What can hang from each mark
rosibag: fizu vaki vuto
gadim: rosibag tuvo
losu: rosibag tuvo
fizu: dopu rosibag
tuvo: fizu vaki
vuto: ponug rosibag zadum
dopu: fizu gadim vaki
vaki: tuvo

Each row was made from one small tree. The marks that hang from a mark follow it in brackets, in alphabetical order. Every link used is in the known rows. Write each row's tree.
In the rows, zero is written as 128.
Known rows
fizu{dopu rosibag{vuto}}: [143 144 117 109  97  95 139 132 119 125 189  88 157 129 123 109 120 105
 144 153  94 113 110]
losu{rosibag{vuto{zadum}} tuvo{vaki}}: [149 138 134 108  96  72 148 124 110 143 154 130 118 143 111 113 153 173
 129 106 164 136 141]
rosibag{fizu{dopu{gadim}} vaki{tuvo} vuto}: [129 144 111 135 149  47 166 125 111 132 125 152 135  62 137 115 128 123
 240 110 108 123  86]
losu{rosibag tuvo{vaki}}: [153 127 146 118  94  89 136 120 120 138 128 116 123 133 112 119 151 159
 104 113 170 140 134]
dopu{fizu{rosibag{vuto{ponug zadum}}} gadim vaki}: [119 127 124 108 112 117 177 126 120 134  64 133 133 118 121  80 171 155
 241 111  92 113 141]
rosibag{vuto}: [111 140 104 126 126 117 140 130 120 130 155 136 125 116 129 122 121 134
 152 124 134 126 119]
losu{rosibag{vuto{ponug}} tuvo{vaki}}: [119 124 129 123  91  82 145 116 113 144 150 130 119 120 110 115 146 163
 113 118 179 146 138]
fizu{dopu{gadim vaki} rosibag{vuto{ponug}}}: [108 135 131 109  92  81 156 124 121 135 157  98 154 107 111  86 137 142
 182 147  81 118 120]
tuvo{fizu{dopu rosibag{vuto}} vaki}: [143 133 147 102 120 104 129 132 123 128 186 124 129 129 141 109  95 114
 172 136  77 120 133]
losu{rosibag{fizu{dopu} vaki}}: [157 129 141 133 101  76 156 114 110 142 127 119 137 128 134 120 136 143
 189 136 119 135 121]
losu{rosibag tuvo{fizu}}: [143  98 146 126  92 103 141 105 126 137 105  94 119 130 123 125 140 151
 149 128 160 140 116]
tuvo{fizu{rosibag{vaki vuto{ponug}}}}: [110 119 140 127 135  98 139 111 124 130 162 123 116 118 134 113 115 134
 184 140 101 123 120]
dopu{fizu{rosibag} gadim{tuvo{vaki}}}: [148 130 117 121 106 106 149 146 131 122  50 147 143  98 128 106 159 140
 191 109 126 110 144]
fizu{rosibag{vaki vuto{ponug zadum}}}: [118 152 129 116 132  62 148 120 111 135 196 136 129 134 112 103 146 152
 143 130 107 116 138]
rosibag{fizu{dopu{gadim vaki}}}: [141 123 135 121 122 116 156 133 120 131  78 131 138 109 143 112 125 119
 239 134  93 129 107]
dopu{gadim{tuvo{fizu{rosibag{vuto}}}} vaki}: [107 131 149 121 111  74 156 125 131 134  83 129 123  86 104  92 145 186
 209 107 107 115 120]
gadim{rosibag{fizu{dopu}} tuvo{vaki}}: [164 125 125 136  99  70 135 141 115 130 127 149 157 101  98 137 122 146
  89 120 132 112 133]
fizu{dopu{gadim{tuvo}} rosibag{vaki}}: [148 148 143 118  96  43 150 130 127 129 144 106 159 100 109 100 145 144
 145 137  91 109 120]
tuvo{fizu{dopu{gadim} rosibag} vaki}: [145 127 157 105 119 104 124 132 131 128 148 123 133 121 142 108 106 128
 189 136  74 121 139]
vuto{zadum}: [143 135 137 110 134 110 137 132 119 135 144 147 127 165 126 126 141 150
 145 118 107 123 155]
losu{tuvo{fizu{dopu}}}: [137 104 145 121 115 116 143 119 133 127 109 109 125 121 127 124 123 114
 140 130 132 133 105]
vuto{rosibag{vaki}}: [160 136 131 140 147  90 123 111 116 131 159 130 116 154  86 129 143 159
 155 104 124 129 139]
fizu{rosibag}: [144 138 131 116 121 111 121 129 125 122 154 101 138 135 122 117 137 123
 127 139 116 114 120]
rosibag{vaki{tuvo{fizu{dopu}}} vuto{zadum}}: [125 145 129 121 153  45 158 115 113 138 186 151 122 110 119 117 130 149
 171  99  99 117 119]
dopu{fizu{rosibag} gadim{tuvo}}: [143 121 111 127 102 110 153 140 132 122  40 133 146  96 128 111 162 137
 197 118 129 109 135]

Which tree is each row?
[149 121 106 124 121  89 147 126 107 135 146 126 155 121 107 129 129 144
 146 124 108 111 118] => gadim{rosibag{fizu{dopu{vaki{tuvo}}} vuto{zadum}}}
[110 121 149 116 143  91 141 112 120 133 150 118 121 116 106 108 136 143
 162 108 100 121 115] => dopu{vaki{tuvo{fizu{rosibag{vuto{ponug zadum}}}}}}
[ 93 117 102 138 139 120 151 127 109 133 124 164 119 101 149 127 114 117
 227 139 135 139 115] => rosibag{fizu vuto{ponug}}
[118 115 122 131  89  99 158 115 105 145 138 117 136 122 134 117 127 141
 208 145 127 142 124] => losu{rosibag{fizu{dopu{vaki}} vuto{ponug}}}
[119 114 149 108 112 103 150 115 121 134 171 106 132 137 129 104 110 126
 197 147  69 121 124] => tuvo{fizu{dopu{vaki} rosibag{vuto{ponug zadum}}}}
[108 137 117 136 170  46 165 117 100 140 154 185 116  96 131 120 138 140
 219 105 119 131 118] => rosibag{fizu vaki{tuvo} vuto{ponug zadum}}
[143 126 114 126 127 108 151 128 131 122  55 127 142  96 135 106 167 130
 205 112 114 111 128] => dopu{fizu{rosibag{vaki{tuvo}}} gadim}
[156 110 133 128  97  98 148 116 116 135  85 108 124 126 127 126 151 141
 172 127 172 141 105] => losu{rosibag{fizu} tuvo}
[132 110 132 130 151 104 106 117 132 119 138 101 131 101 128 137 122 107
 146 118 121 119 100] => vaki{tuvo{fizu{rosibag}}}
[147 138 139 132 135  74 166 126 118 134  97 152 134  97 143 112 131 128
 227 128  92 128 109] => rosibag{fizu{dopu{gadim}} vaki}
[113 121 118 144 112  59 146 122 131 138  95 148 140  72 104 119 140 197
 155 113 131 112 132] => dopu{gadim{rosibag{vaki vuto} tuvo{fizu}}}
[183 123 126 119 143 101 132 128 107 135 129 144 130 185 110 133 144 155
 252 112  94 128 154] => vuto{rosibag{fizu{dopu{gadim}}} zadum}
[130 121 133 124 104 112 177 132 130 130  18 142 131  95 113  94 164 157
 209  96 115 115 132] => dopu{fizu gadim{tuvo} vaki}
[141 104  99 141  96 116 152 135 131 128  27 144 155  91 115 125 159 157
 153 112 141 110 144] => dopu{fizu gadim{rosibag tuvo}}
[135 122 120 125  87  88 148 114 117 139 129 103 124 123 112 119 150 158
 131 122 179 138 114] => losu{rosibag{vuto} tuvo}
[146 152 124 100  92  55 147 145 120 131 165 120 160 118 115 101 137 149
 173 134  90 107 135] => fizu{dopu{gadim{tuvo{vaki}}} rosibag{vuto{zadum}}}
[133 119 111 119 107 123 176 124 120 137  49 136 143 114 108  94 168 174
 204 101 101 109 145] => dopu{fizu gadim{rosibag{vuto{zadum}}} vaki}
[120 123 103 130 126 103 158 125 126 126  70 138 139  87 134 104 163 134
 215 115 120 116 130] => dopu{fizu{rosibag{vaki{tuvo} vuto{ponug}}} gadim}
[154 133 136 135 153  63 152 122 115 128 123 140 136  89 134 126 127 101
 189 117 102 126  90] => rosibag{fizu{dopu} vaki{tuvo}}
[137 123 131 117 104  76 156 122 103 144 131 151 116 132 124 116 148 161
 181 116 165 146 138] => losu{rosibag{fizu vuto{ponug zadum}} tuvo{vaki}}
[115 108 127 127 151  94 114 116 126 125 156 118 129 105 125 135 125 118
 157 119 120 122 113] => vaki{tuvo{fizu{rosibag{vuto{ponug zadum}}}}}
[144 112 140 145  97  49 146 115 124 135 143 129 152  99  87 133 122 166
  71 124 119 109 127] => gadim{rosibag{vaki} tuvo{fizu{dopu}}}
[129 115 126 124 131 125 160 125 131 128  26 127 134  87 121 100 167 137
 216  90 111 118 119] => dopu{fizu gadim vaki{tuvo}}
[101 114 118 139 108  77 134 129 130 138 100 159 140  75 108 122 132 193
 145 117 137 120 149] => dopu{gadim{rosibag{vuto{ponug}} tuvo{fizu vaki}}}
[115 111 112 123 107 123 178 121 120 140  52 142 143 110 107  94 168 175
 198 106 104 114 151] => dopu{fizu gadim{rosibag{vuto{ponug zadum}}} vaki}
[125 101 149 122 109 120 144 115 132 135 110 108 138 115 128 115 112 141
 188 138  79 123 123] => tuvo{fizu{dopu{gadim{rosibag} vaki}}}
[184 135 133 129 176  66 130 117 102 135 150 155 116 170  94 137 155 160
 223  88 107 124 142] => vuto{rosibag{fizu vaki{tuvo}} zadum}
[160 126 123 138 111  73 130 140 115 129 118 158 146 100  98 139 127 156
  89 113 146 112 135] => gadim{rosibag{fizu} tuvo{vaki}}
[116 120 115 119 125 108 162 122 125 127  61 118 138  84 115  90 169 137
 223 101 108 112 116] => dopu{fizu{rosibag{vuto{ponug}}} gadim vaki{tuvo}}
